Each row was made from one walk, in order. Every step used is in the known rows, and no mark comes twice. Write each row's walk.
Known rows
vafi -> pumif -> difutuv -> zuza -> bave: [-1.62 -2.54 -3.70 -0.72 -1.63  2.70 -0.45 -1.57 -3.55 -2.01  2.27 -4.77
  1.12  2.23 -0.37 -2.75  1.72 -2.60 -0.41  5.28 -0.47]
rubed -> pumif -> vafi -> zuza: [-2.65  2.10 -2.52 -0.49 -0.05  4.99  2.97 -2.27  2.07  0.47  2.46  5.39
  4.83  3.12 -3.82  1.69 -0.16 -3.12 -1.79  1.96 -2.42]
rubed -> pumif: [-3.86 -1.36 -3.13  1.61  1.87  4.26  0.55 -3.46  0.29 -0.24  2.14  1.17
  4.61  1.97 -3.52  1.65  0.95 -2.08 -0.50  1.31 -3.47]
somu -> difutuv -> zuza -> vafi -> pumif: [-0.70  0.59 -3.37 -1.76 -3.76  3.46 -1.39 -3.56 -3.20  2.19  3.79 -1.91
  2.40  5.38  1.06 -3.42 -2.57  2.91  2.50  3.04  3.92]
rubed -> pumif -> bave -> zuza: [-5.77 -2.30  0.38 -1.43  2.29  4.74  1.16 -4.33  1.88  0.53  1.38  0.64
  0.39  3.88 -2.53  4.22 -1.55 -2.42 -1.97  2.96 -4.21]
vafi -> zuza -> bave -> pumif: [-0.18 -0.29  0.29 -1.15 -1.37  3.97  3.93 -3.34 -1.23  2.17 -2.23 -0.34
  2.00  2.36 -7.37  1.57 -2.25 -0.76 -0.68  4.33 -1.39]
bave -> zuza -> difutuv -> somu: [-4.44 -1.16  0.05 -5.22  5.02  4.28  0.54 -3.52 -0.73 -0.32  0.10  0.07
  2.43  0.28  0.30  2.58 -4.85 -2.90  0.47  3.12 -2.50]
rubed -> zuza -> difutuv: [-3.20  0.76  0.72 -0.30  4.36 -0.80  0.25 -3.79  4.03 -1.19  1.20  0.08
  6.17  0.94  0.27  2.07 -2.19 -1.32 -0.54  1.96 -2.70]
vafi -> pumif: [ 0.60 -0.06 -3.77 -1.16 -2.18  2.66  0.90  1.23 -3.12 -0.84  1.64 -1.86
  1.86  1.86 -3.00 -2.04 -0.30 -1.88 -0.33  4.86 -0.14]
somu -> difutuv -> zuza: [-1.19 -0.97 -3.36 -1.27 -1.66  4.29 -2.88 -4.87 -2.60  2.89  2.90 -2.37
  3.32  5.08  0.90 -2.38 -0.93  1.60  2.53  3.44  3.88]
difutuv -> zuza -> bave -> pumif -> rubed: [-4.85  1.45  0.17  1.83  2.45  4.95 -0.14 -5.07 -2.46 -0.42  0.07 -2.15
  1.59  7.42 -0.18  0.74 -2.66 -1.21  2.77  3.48  1.62]
bave -> pumif -> vafi: [-1.62  5.06 -0.66  2.72  0.98  4.60  4.93 -0.98 -5.65  1.44 -0.49  4.86
  3.11  5.03 -0.57  2.00 -3.30 -5.53  3.18  1.18 -0.08]
bave -> zuza: [-1.77 -2.39  2.03 -5.02  4.44  6.63  1.62 -3.95 -1.54  0.79 -0.16 -1.58
  2.76  3.26 -1.67  4.04 -3.77 -1.27 -0.45  3.76 -1.27]
difutuv -> zuza -> bave -> pumif: [-4.04  1.08 -0.93  2.67  1.08  5.63  0.15 -4.80 -2.90 -0.42 -0.81 -2.75
  1.13  7.68 -0.15 -0.25 -1.35 -1.67  2.29  2.71  1.60]
vafi -> zuza -> difutuv: [-0.56  0.90 -1.11 -3.81  0.51  3.43  1.63 -1.70  2.47  0.69 -0.64  0.63
  4.10 -1.08 -3.30  1.58 -0.61 -1.07  0.19  3.69 -1.19]
rubed -> zuza: [-1.70 -1.25  0.85  0.80  3.62  0.23  1.67 -4.45  2.75  0.01  1.25 -0.57
  6.70  3.04 -1.81  2.11 -1.89  0.18 -1.79  3.29 -1.57]
zuza -> vafi -> pumif -> difutuv: [ 0.37  0.30 -2.26 -1.04 -1.89  1.84  3.59  0.16 -4.13  1.43  2.84  0.08
  4.17  1.30  0.70 -1.34 -1.93  1.43  1.67  2.16 -0.70]
somu -> difutuv -> zuza -> bave -> pumif: [-2.04 -0.42 -2.45 -0.03 -2.40  3.91 -2.23 -5.35 -4.27  3.06  1.60 -2.64
  1.47  6.11 -0.57 -2.47 -2.11  0.69  2.83  3.05  2.97]
zuza -> vafi -> pumif: [ 0.83  2.27 -2.19 -1.07 -2.47  2.28  3.79  1.23 -3.42  1.71  2.23  1.13
  3.80  2.78 -0.84 -1.41 -3.45  1.97  1.79  2.17  0.17]
somu -> difutuv: [ 0.79 -1.82 -3.41 -1.86 -1.98  2.79 -1.77 -3.05 -3.69  5.24  2.37 -0.55
  4.82  2.49 -1.08 -1.74 -1.16  1.30  2.56  3.17  2.11]

Which walk is each row?
[ 0.79 -1.58 -0.43 -2.70 -1.53  3.89  2.55 -2.73  0.47  3.33 -1.64 -0.49
  3.78  1.96 -6.75  0.71 -1.13  0.82 -1.13  5.03 -0.65]
vafi -> zuza -> bave
[-3.92 -0.98  2.74 -4.83  2.76  4.13  0.47 -2.10  1.13  2.99 -0.87 -0.11
 -0.58  3.66  1.93  4.49 -3.74 -2.14  0.74  4.32 -1.67]
pumif -> bave -> zuza -> difutuv
[-0.65 -1.79  0.28 -1.14 -1.03  3.60  3.79 -4.06 -1.69  2.03 -2.02 -0.95
  2.29  1.36 -6.46  1.52 -1.23 -1.34 -0.81  4.61 -2.05]
vafi -> zuza -> bave -> pumif -> difutuv
[-2.17 -0.19 -0.29 -4.75 -1.49  2.86  0.71  0.75 -0.81 -0.51  0.91 -2.07
 -2.69  2.72 -1.04  0.52 -2.97 -2.98 -1.08  5.94 -1.46]
vafi -> pumif -> bave -> zuza -> difutuv
[-4.74 -1.49  1.60 -4.32  2.59  3.08  0.74 -2.31  0.84  3.04 -0.62  0.68
 -0.31  3.08  1.88  3.47 -4.45 -2.31  0.51  4.87 -1.64]
pumif -> bave -> zuza -> difutuv -> somu
[-2.93 -0.75  2.13  2.49  2.48 -0.16  2.60 -5.38  0.31  0.31 -0.42 -0.93
  4.17  4.30 -3.78  2.02 -3.85 -1.13 -1.45  2.68 -2.87]
rubed -> zuza -> bave -> pumif
[-2.57 -1.00  3.49 -4.34  1.46  4.49  3.03 -2.41 -0.21  4.54 -0.22  0.63
  0.17  5.47  1.39  4.37 -5.13  0.77  0.58  4.33 -0.80]
pumif -> bave -> zuza -> vafi
[-3.26 -4.08 -2.40  0.61  3.37  4.37 -0.67 -5.12 -2.48 -0.09  1.77 -3.60
  5.16  2.20  3.93  0.39  3.39 -1.84  1.77  3.60  0.11]
pumif -> difutuv -> zuza
[-2.77 -0.19 -1.60 -0.79 -1.11  3.32 -2.46 -5.69 -3.82  3.12  2.61 -1.99
  2.04  6.08 -0.63 -1.45 -3.54  1.12  3.27  3.74  3.11]
somu -> difutuv -> zuza -> bave -> pumif -> rubed
[-1.67  0.05 -2.73 -2.93  0.51  2.00  1.88 -1.91  1.95  0.72 -0.28  1.80
  4.28 -1.93 -3.33  0.15 -1.53 -1.17 -0.20  4.34 -1.18]
vafi -> zuza -> difutuv -> somu
[-1.50 -1.49  1.93 -5.92  1.89  5.17  3.61 -2.86 -2.99 -0.08  1.56 -1.72
  1.61  2.54 -0.49  2.48 -5.17  0.24 -0.49  3.24 -2.05]
bave -> zuza -> vafi -> pumif -> difutuv
[ 1.36  3.66 -0.73 -2.95 -2.00  4.51  3.81  0.02  0.03  4.73  0.04  6.02
  5.63  4.64 -2.31  0.34 -2.23 -2.01  0.21  3.99  1.29]
pumif -> vafi -> zuza -> bave
[-1.28  0.46 -2.53 -2.05 -4.27  3.19 -1.44 -3.29 -2.61  3.05  3.68 -1.67
  1.01  6.13  1.72 -2.87 -2.89  2.79  2.41  3.63  3.90]
somu -> difutuv -> zuza -> vafi -> pumif -> bave
[ 0.05  2.11 -1.09 -1.29 -3.21  1.97  3.81  1.52 -2.49  2.79  1.96  1.46
  2.00  3.84  0.29 -0.60 -3.92  1.94  1.56  2.95  0.19]
zuza -> vafi -> pumif -> bave
[-1.06  4.96 -0.03  1.25  0.06  4.88  6.02 -1.51 -4.07  0.95 -0.91  4.83
  2.46  4.43 -2.68  2.54 -3.36 -4.96  1.70  2.28 -0.28]
bave -> pumif -> vafi -> zuza
[-3.14 -0.11 -1.56  1.03  0.94  5.47 -1.21 -4.13 -1.09  0.75 -0.05 -2.70
  3.03  7.22  0.56 -1.10 -0.22 -0.07  1.79  3.44  2.28]
difutuv -> zuza -> bave
[-0.40 -0.32 -3.45 -0.50 -1.79  0.82  3.71  0.16 -4.59  1.49  3.04  0.97
  4.38  0.73  0.69 -2.27 -2.66  1.23  1.50  2.74 -0.82]
zuza -> vafi -> pumif -> difutuv -> somu
[-0.15  2.79 -0.81 -2.12 -0.43  1.45  3.50  0.78 -2.82  1.68  3.70  1.84
  4.57  2.61 -0.68  0.06 -5.45  2.61  2.37  3.20  0.31]
zuza -> vafi -> pumif -> rubed
[-1.70  0.31 -0.37 -2.59  1.62 -0.30  0.84 -0.83  0.15 -2.02  4.15 -1.27
  3.23  2.03 -3.41  0.76 -4.02 -0.72 -1.21  6.64 -0.87]
vafi -> pumif -> rubed -> zuza
[-0.56 -0.46 -2.19 -1.65 -3.17  2.01  0.97  1.64 -1.80  0.95  1.22 -1.43
 -0.81  3.47 -1.66 -0.98 -0.96 -1.97 -0.45  6.21 -0.10]
vafi -> pumif -> bave
[ 0.53  5.38 -1.22 -3.71 -0.55  4.32  3.18  0.79  1.40  3.00  0.69  6.64
  5.82  2.51  0.01  0.84 -1.82 -3.35  1.02  3.00  1.01]
pumif -> vafi -> zuza -> difutuv
[-1.39 -0.45  0.85 -0.06  1.09 -1.20  3.61 -3.35  1.35 -0.90  3.11 -0.66
  5.51  2.30 -0.57  0.66 -3.40  1.52 -1.92  2.79 -2.30]
rubed -> zuza -> vafi -> pumif -> difutuv
[-2.40  1.17 -0.46 -3.01  2.03 -0.80  0.18 -0.46  0.84 -2.68  4.01 -0.92
  2.99  0.94 -2.43  0.70 -4.18 -1.50 -0.64  5.99 -1.35]
vafi -> pumif -> rubed -> zuza -> difutuv
[-2.74  2.55 -1.39 -0.10 -1.13  4.64  1.38 -1.84 -0.86 -0.72  2.17 -1.58
  0.93  7.34  2.70 -1.14 -2.07  1.50  1.77  3.33  2.85]
difutuv -> zuza -> vafi -> pumif -> bave
[-1.41 -1.18 -0.19 -4.25 -1.89  3.39  1.37  0.36 -1.61 -0.04  0.98 -2.40
 -2.30  3.70 -2.09  0.68 -2.85 -2.18 -1.68  6.51 -0.93]
vafi -> pumif -> bave -> zuza
[-4.97 -1.62 -1.77  1.11  0.98  3.46  0.67 -3.03  1.57  1.46  1.58  1.59
  1.79  3.51 -2.10  2.70  0.31 -2.13 -0.83  2.61 -3.55]
rubed -> pumif -> bave
